Known rows, with every step that occurs
nunut -> tafuri -> gazub: -0.21, -3.10, +3.41, +1.47, -0.06, -2.17, +1.80, +0.50, +2.21, -1.56, -0.52, +1.02, +1.70, +0.87, +1.88, +0.73, -0.43, -0.52, +1.20, +0.92, +1.19
robolol -> goten -> gudag: +0.90, +0.81, -1.95, +1.60, -2.00, +1.90, -4.98, +0.59, -3.48, -0.11, -2.90, -1.38, -0.62, -3.18, -2.05, +3.20, +0.34, +0.44, -0.66, +2.30, +0.83
tugog -> goten -> robolol -> nunut -> tafuri: +1.02, +4.90, -2.13, -1.77, +0.60, +1.83, +0.43, -0.13, +0.57, +2.73, +6.14, +0.49, -1.43, -0.83, -1.16, +1.31, -1.62, -0.20, -1.05, -0.04, -0.25
tugog -> goten -> gudag: +2.17, +3.46, +1.59, -2.00, -1.38, +4.43, +0.26, -0.66, +0.75, +1.32, +4.59, -2.05, +1.01, -0.14, -0.58, +0.85, +1.61, +0.05, -2.06, +3.56, +0.31
tafuri -> gazub -> tugog -> goten -> gudag: -0.23, -1.47, +3.57, -1.37, -2.70, -1.28, +0.13, +0.55, +2.27, -0.04, +2.99, -0.14, +0.73, -0.24, +1.23, -1.25, +1.05, +0.33, -2.08, -3.52, -1.14
ruze -> gazub -> tugog -> goten -> robolol -> dunev -> tafuri -> nunut: -0.87, +2.23, -1.02, -2.98, +1.47, -1.55, -1.28, +0.41, -0.62, -0.90, -1.98, -0.45, -0.15, +0.56, +0.94, -3.18, +0.83, +4.16, -0.47, -3.36, -1.64
ruze -> gazub -> tugog -> goten -> gudag: -0.45, +0.58, +0.41, -3.08, -0.38, -1.40, -0.86, +0.17, +0.17, +0.35, -2.02, -1.20, +0.77, +0.27, +1.29, -1.73, +1.54, +4.29, -1.29, -3.00, +0.43
nunut -> tafuri -> goten -> gudag: -1.05, +0.87, +3.59, +0.73, +1.88, +1.46, +3.01, +1.36, +1.70, +0.14, -0.79, -0.92, +1.38, -0.02, +0.05, +1.63, +0.42, -1.39, -0.51, +5.72, -0.78
gazub -> tugog -> goten: -0.54, +0.20, +0.10, -1.18, -1.91, +0.90, -0.37, -0.89, +1.27, +2.41, +2.14, -0.84, -2.40, +2.37, +1.27, +0.67, +0.48, -0.77, -1.08, -4.63, -1.11
gazub -> tafuri: +0.76, -2.74, -0.79, +0.85, -1.44, +0.10, -1.53, -1.05, +1.70, +1.02, -5.97, -0.46, -1.35, +2.89, +0.15, -0.30, +1.43, -0.46, +4.92, +0.86, +2.25
motim -> nunut -> tafuri -> gazub -> tugog: -0.58, -3.20, +1.18, +0.48, +0.45, -1.20, -1.09, -1.04, -0.62, -3.06, +0.27, -0.33, +2.43, -2.46, +2.05, +2.57, +2.23, +0.04, +1.12, +1.24, -1.16
robolol -> nunut -> tafuri -> goten -> gudag: -1.54, +0.09, -0.60, +0.08, +1.52, +0.33, +0.20, +1.12, -1.69, -1.00, -0.21, -1.00, -0.03, -3.21, -1.09, -0.08, -1.28, -0.10, -0.25, +5.35, -3.15
dunev -> tafuri -> goten -> robolol: +3.80, +1.82, +0.27, -0.06, +1.03, +2.99, +2.10, +0.96, +1.74, +2.44, -1.35, +0.30, +1.31, +4.76, -0.80, +3.00, +1.51, -1.48, +0.43, +4.33, +0.85
dunev -> tafuri -> gazub: +4.16, -3.22, +1.61, +0.47, -1.31, +0.00, +1.31, -0.07, +1.78, -0.64, -1.99, +0.55, +3.36, +4.86, +1.16, +1.45, +1.84, -0.04, +1.85, +3.17, +1.46
nunut -> tafuri -> gazub -> tugog -> goten -> robolol: -1.82, -1.32, +2.21, +0.49, +0.47, -2.89, +3.53, +0.32, +3.23, +0.54, +1.37, +1.51, +0.39, +0.21, +1.24, +0.89, -1.61, -0.44, +0.38, -2.09, -0.15
motim -> nunut -> tafuri -> gazub: +0.56, -2.68, +1.45, +0.53, +0.52, -0.44, -1.75, -0.92, -0.86, -3.51, +0.73, -0.33, +3.07, -2.26, +2.00, +2.67, +2.61, -0.01, +1.28, +2.84, -0.47
nunut -> tafuri -> gazub -> tugog -> goten: -1.80, -2.16, +3.13, +0.31, -0.07, -3.01, +2.85, +0.28, +3.22, -0.43, +1.40, +0.89, +0.90, +1.22, +2.20, +0.42, -0.78, -0.52, +0.69, -1.29, -1.58
tafuri -> nunut: +2.34, +0.81, +3.34, +0.72, -0.01, +5.19, -3.56, +1.77, +0.55, -4.33, -0.29, -0.94, -2.90, -1.84, +0.83, -0.59, +0.90, -0.44, -0.20, +2.02, -0.24
goten -> robolol -> nunut -> tafuri -> gazub: +0.08, +0.02, -3.02, +1.48, +0.99, -0.48, +0.75, +0.22, -1.23, +1.21, -0.69, +1.88, -1.77, -4.35, -2.46, +1.19, -3.29, +0.25, -0.24, -1.08, +4.52

Rows
-1.26, +2.26, -1.59, -0.83, +0.29, +1.30, +0.47, -0.70, +0.13, +1.47, +1.56, -0.39, -2.95, +0.66, -0.37, -0.58, -0.66, -0.51, -0.84, -3.62, -2.05 | gazub -> tugog -> goten -> robolol -> dunev -> tafuri -> nunut
-1.08, -0.58, -3.35, +1.40, +0.98, -1.20, +1.42, +0.02, -1.04, +1.60, -1.14, +1.88, -2.42, -4.41, -2.31, +1.11, -3.69, +0.25, -0.40, -2.72, +3.83 | goten -> robolol -> nunut -> tafuri -> gazub -> tugog
-1.26, +0.06, -0.86, +0.07, +1.39, -0.28, -0.82, +1.22, -1.39, -0.88, +0.47, -0.42, -0.74, -1.74, -0.19, -0.02, -1.26, -0.52, +0.22, +3.63, -3.72 | robolol -> nunut -> tafuri -> goten
-0.47, -0.65, +1.26, -1.49, -2.07, -2.26, -0.68, +0.84, +1.61, +0.57, +3.81, +0.95, -0.73, -1.06, +0.74, -1.39, -0.41, +0.39, -1.90, -5.58, -1.57 | tafuri -> gazub -> tugog -> goten -> robolol -> nunut
+0.98, +4.52, -1.05, -2.05, +0.24, +0.75, +0.46, +0.33, +1.22, +2.23, +6.99, +0.91, -0.70, -1.19, -0.81, +0.64, -1.53, +0.04, -1.35, -0.76, -1.01 | tugog -> goten -> robolol -> nunut -> tafuri -> gazub
-3.04, -1.10, +1.32, +0.82, +0.79, -3.38, +2.57, -0.11, +1.34, -0.43, +0.94, +1.12, +0.38, -0.14, +1.00, -0.90, -1.61, -0.43, +0.23, -2.31, -0.99 | nunut -> tafuri -> gazub -> tugog -> goten -> robolol -> dunev
+0.95, +0.86, -4.53, +2.51, +0.93, +1.73, -0.60, -1.70, -4.23, +1.04, -3.93, +0.50, -0.96, -0.10, -2.73, -0.35, -1.09, -0.48, +0.05, -0.86, +6.52 | goten -> robolol -> dunev -> tafuri
-0.25, +0.46, +1.66, -0.58, -0.26, +1.50, -0.20, +0.82, +2.50, +1.50, -4.27, -1.53, -0.23, +1.41, -0.95, -0.90, +2.61, -0.77, +2.53, +4.34, -1.33 | gazub -> tafuri -> goten -> gudag
+2.59, -1.42, +0.49, -0.53, -0.74, -0.70, +3.05, -0.25, +2.69, +1.38, -0.16, +1.08, +2.05, +4.20, +0.51, +1.58, +0.72, -0.03, +1.06, +0.18, +0.16 | dunev -> tafuri -> gazub -> tugog -> goten -> robolol
-2.14, -1.43, -0.84, -0.60, +0.29, -2.73, +0.07, +0.29, -0.44, -1.20, +2.21, +0.27, -0.35, -2.27, +0.44, -0.95, -2.03, +0.48, +0.47, +0.48, -4.33 | robolol -> nunut -> tafuri -> gazub -> tugog -> goten
-0.16, +0.66, -1.49, +1.05, +0.77, +1.29, -2.87, -0.75, -4.82, -2.00, -2.82, -1.88, +1.43, +3.91, -0.10, -3.22, +2.14, -1.16, +0.12, +3.18, -1.90 | robolol -> dunev -> tafuri -> goten
+0.88, +1.69, -3.59, +2.27, +1.52, +2.70, -1.05, -0.94, -3.73, -0.49, -3.29, +0.39, -1.69, -1.34, -2.70, -0.90, -1.17, -0.33, -0.04, -0.01, +4.81 | goten -> robolol -> dunev -> tafuri -> nunut
-0.25, -0.12, -3.76, +2.09, +0.60, -0.11, -0.05, -1.32, -3.36, +0.93, -3.49, +0.93, -0.97, -0.49, -2.29, -1.13, -1.24, -0.21, -0.38, -3.06, +5.05 | goten -> robolol -> dunev -> tafuri -> gazub -> tugog
-1.14, -0.46, +1.43, -0.90, -2.04, -2.26, -1.16, +0.30, +0.63, +0.01, +3.06, +0.60, -0.43, -0.06, +0.93, -2.58, +0.22, +0.04, -2.05, -6.33, -1.03 | tafuri -> gazub -> tugog -> goten -> robolol -> dunev
-0.99, -0.87, -1.57, +0.41, -0.37, -1.15, -1.94, -1.63, -3.72, -2.25, -1.06, -1.13, +1.79, +3.35, +0.55, -4.03, +1.27, -0.13, +0.39, +0.03, -2.54 | robolol -> dunev -> tafuri -> gazub -> tugog -> goten
